Known rows, with every way that one mark hangs from another:
[J [N H P V] [Q T]]: [-2.22  2.34 -4.66  0.10  0.90 -1.82  3.12  0.23  2.40 -4.12 -1.93 -0.84
 -0.36  6.27  4.31 -0.67  3.52 -2.41]
[V N]: [-1.52  1.08 -1.72  1.81  1.30 -1.45 -0.73  0.49 -0.77 -2.73 -2.25 -0.91
  0.65  1.41  1.60  0.75  0.85 -1.38]
[Q [J [N [U C]]] T]: [-3.41 -0.54 -3.72 -0.92 -0.03 -2.70  0.69  0.17  1.21 -4.84  0.73  0.99
  0.32  2.91  2.61 -2.77  1.63  1.19]
[Q [J N]]: [-2.16 -2.06 -1.65 -0.35 -0.24 -1.63  0.85 -0.43  0.88 -4.30 -0.75  0.28
 -0.32  1.76  2.25 -0.96  1.43 -1.59]
[T [Q [J [N H [U C] V]]]]: [-2.34 -0.09 -4.90 -0.88  1.74 -1.94  1.68 -2.71  0.41 -2.43 -0.74 -0.12
  0.47  4.55  2.45 -2.97 -0.23 -1.89]
[T Q]: [-1.45 -1.09 -4.69  0.02  2.65 -0.59  0.00 -2.35 -1.03 -1.08  0.51  0.07
  0.27  1.76  0.99 -1.51 -0.22 -2.37]
[T [Q [J [N H U]]]]: [-2.30 -0.74 -4.47 -1.04  1.22 -2.02  0.64 -3.03  0.32 -2.46 -0.74 -0.33
 -0.17  3.76  2.70 -2.57  0.25 -2.52]
[V [N H J U]]: [-2.33  2.82 -1.65  1.08  0.75 -3.95 -1.15  0.29  0.18 -3.22 -4.02 -1.74
  0.16  3.33  2.60  0.96  0.89 -1.79]
[V [N H [J Q] P [U C]]]: [-3.40  3.39 -3.21  0.28  1.59 -3.53 -0.57  0.03  0.40 -3.25 -4.77 -1.38
 -0.11  4.69  2.11  0.61  0.37 -1.38]
[J [N [U C]] [Q T]]: [-2.25  1.02 -6.52 -1.05  0.08 -0.22  1.03  0.72  1.53 -3.63 -0.59  0.23
 -0.83  4.83  3.59 -1.01  2.32 -0.24]
[N H V]: [-0.22  2.16 -0.96  0.46  2.25 -1.96  3.51 -0.36  0.49 -3.27 -0.40 -1.05
  2.08  2.36  2.04 -0.54  1.34 -3.29]
[V [N H J P U]]: [-3.14  3.32 -1.34  0.93  1.77 -4.73 -1.11  0.17  0.01 -2.92 -4.69 -1.99
 -0.52  3.23  2.34  1.46  0.87 -1.94]
[V [N P]]: [-2.31  1.60 -1.43  1.67  2.25 -2.17 -0.69  0.40 -0.97 -2.46 -2.91 -1.13
 -0.06  1.27  1.28  1.24  0.82 -1.53]
[V [N H J P [U C]]]: [-3.19  3.70 -2.03  0.28  2.22 -4.42 -0.49  0.57 -0.05 -2.74 -4.53 -1.61
 -0.06  3.52  1.92  0.69  0.25 -1.07]
[H [N P V]]: [-3.25  0.60 -1.52 -0.01  3.01 -2.51  0.81  1.66 -0.36 -1.50 -2.21 -0.30
 -1.99  1.62  3.01  2.08  0.55 -0.55]
[J [N H P] [Q T]]: [-2.22  1.42 -4.79 -1.17  0.50 -1.50  1.90  0.16  2.11 -3.91 -1.72 -0.79
 -0.96  5.03  4.26 -0.91  3.70 -2.39]
[V [N H [J [Q T]] U]]: [-2.83  2.77 -3.27  1.08  0.09 -3.37 -1.30 -0.09  0.79 -4.01 -3.75 -1.27
  0.40  4.78  2.95  0.34  1.32 -1.37]
[N H [J Q] P [U C]]: [-3.49  2.34 -3.96 -2.06  2.21 -3.47  0.57 -0.59  0.96 -3.25 -3.04 -0.52
 -0.67  4.28  1.50 -0.02  0.16 -1.84]

Rows:
[-2.93 -1.12 -4.59 -0.56  1.73 -2.03  0.15 -2.89 -0.07 -2.17 -0.84 -0.07
 -0.81  3.31  2.13 -1.92  0.00 -2.13] | [T [Q [J [N P U]]]]
[-4.72 -0.96 -3.38 -0.55  1.48 -2.83 -1.54  1.67  0.54 -2.29 -2.85  0.47
 -2.93  2.96  3.11  1.81  1.08  0.24] | [H [N [J [Q T]] P]]
[-0.73  3.06 -1.83 -0.27  1.32 -2.73  2.95  0.73  1.17 -2.76 -2.00 -1.90
 -0.54  3.50  4.28  0.51  2.29 -2.92] | [J [N H U V]]
[-2.39 -1.87 -4.58 -0.32  1.26 -1.41  0.34 -2.72  0.11 -2.34 -0.43  0.20
 -0.22  3.34  2.09 -2.39  0.23 -2.14] | [T [Q [J N]]]
[-2.45  2.58 -1.67  1.18  3.70 -2.85  1.32 -0.26 -0.79 -2.30 -1.02 -0.81
 -0.51  1.34  0.81  1.82  0.04 -1.95] | [N P U V]
[-3.12 -1.54 -3.05 -0.15 -0.40 -2.51  0.60  0.12  1.36 -5.00  0.75  0.92
  0.32  2.67  2.65 -2.51  2.32  0.49] | [Q [J N] T]
[-3.96  0.47 -3.42 -0.13  0.89 -3.45  1.53  0.16  1.31 -4.78  0.08  0.75
  0.20  3.75  2.45 -2.23  1.50  1.04] | [Q [J [N P [U C] V]] T]
[-4.60  0.53 -2.68 -1.67  2.64 -3.63 -1.20  2.13 -0.30 -1.29 -3.09  0.05
 -3.16  1.86  2.76  2.09 -0.28  0.90] | [H [N J P [U C]]]
[-2.70  0.75 -1.72 -1.04  1.02 -3.02  2.54 -0.63  1.18 -4.28 -1.76 -0.40
 -0.05  3.35  2.68 -1.26  0.95 -1.64] | [Q [J [N H P [U C] V]]]
[-3.35  0.36 -2.43 -0.11  0.48 -3.79  2.15 -0.15  1.88 -5.18 -0.22  0.18
  0.69  3.95  3.11 -2.53  2.51 -0.38] | [Q [J [N H P V]] T]
[-3.58  1.09 -2.62 -0.36  0.49 -4.19  1.83 -0.33  1.76 -5.14 -0.35 -0.06
  0.29  4.05  3.30 -2.28  2.27 -0.26] | [Q [J [N H P U V]] T]
[-3.28  3.05 -2.54  0.90  1.11 -3.84 -1.20 -0.35  0.43 -3.46 -4.94 -1.71
 -0.55  4.41  2.51  1.35  0.96 -2.23] | [V [N H [J Q] P U]]
[-2.55 -1.15 -5.20 -0.98  1.58 -1.44  0.56 -2.58  0.02 -2.18 -0.42  0.32
 -0.14  3.59  1.98 -2.71 -0.43 -1.44] | [T [Q [J [N [U C]]]]]
[-2.80  2.04 -0.64  1.29  2.97 -4.83  2.09  0.08  1.02 -3.15 -3.10 -1.10
  0.26  3.78  1.37  1.03  1.14 -2.99] | [N H J P V]
[-2.84  2.27 -1.07  1.33  1.73 -4.18 -0.62  0.45  0.16 -2.99 -4.51 -1.68
 -0.06  3.11  1.98  1.10  1.19 -2.10] | [V [N H J P]]
[-2.51  3.39 -4.96 -0.33  0.90 -2.36  2.60  0.02  2.25 -4.11 -2.12 -1.20
 -0.82  6.38  4.63 -0.28  3.13 -2.27] | [J [N H P U V] [Q T]]
[-2.59 -0.60 -4.13 -0.27  1.90 -2.26  1.45 -2.90  0.44 -2.48 -1.09 -0.33
 -0.01  4.25  2.39 -2.36  0.33 -2.72] | [T [Q [J [N H P V]]]]
[-2.78  2.76 -3.91  0.94  0.60 -3.73  1.20 -0.63  1.98 -4.55 -1.95 -0.55
  0.88  6.20  2.67 -0.04  1.30 -1.96] | [N H [J [Q T]] U V]
[-4.20 -0.43 -3.96 -0.81  0.52 -2.61 -2.01  1.50  0.57 -2.56 -2.33  0.35
 -2.71  3.16  3.74  1.69  0.80  0.60] | [H [N [J [Q T]] U]]
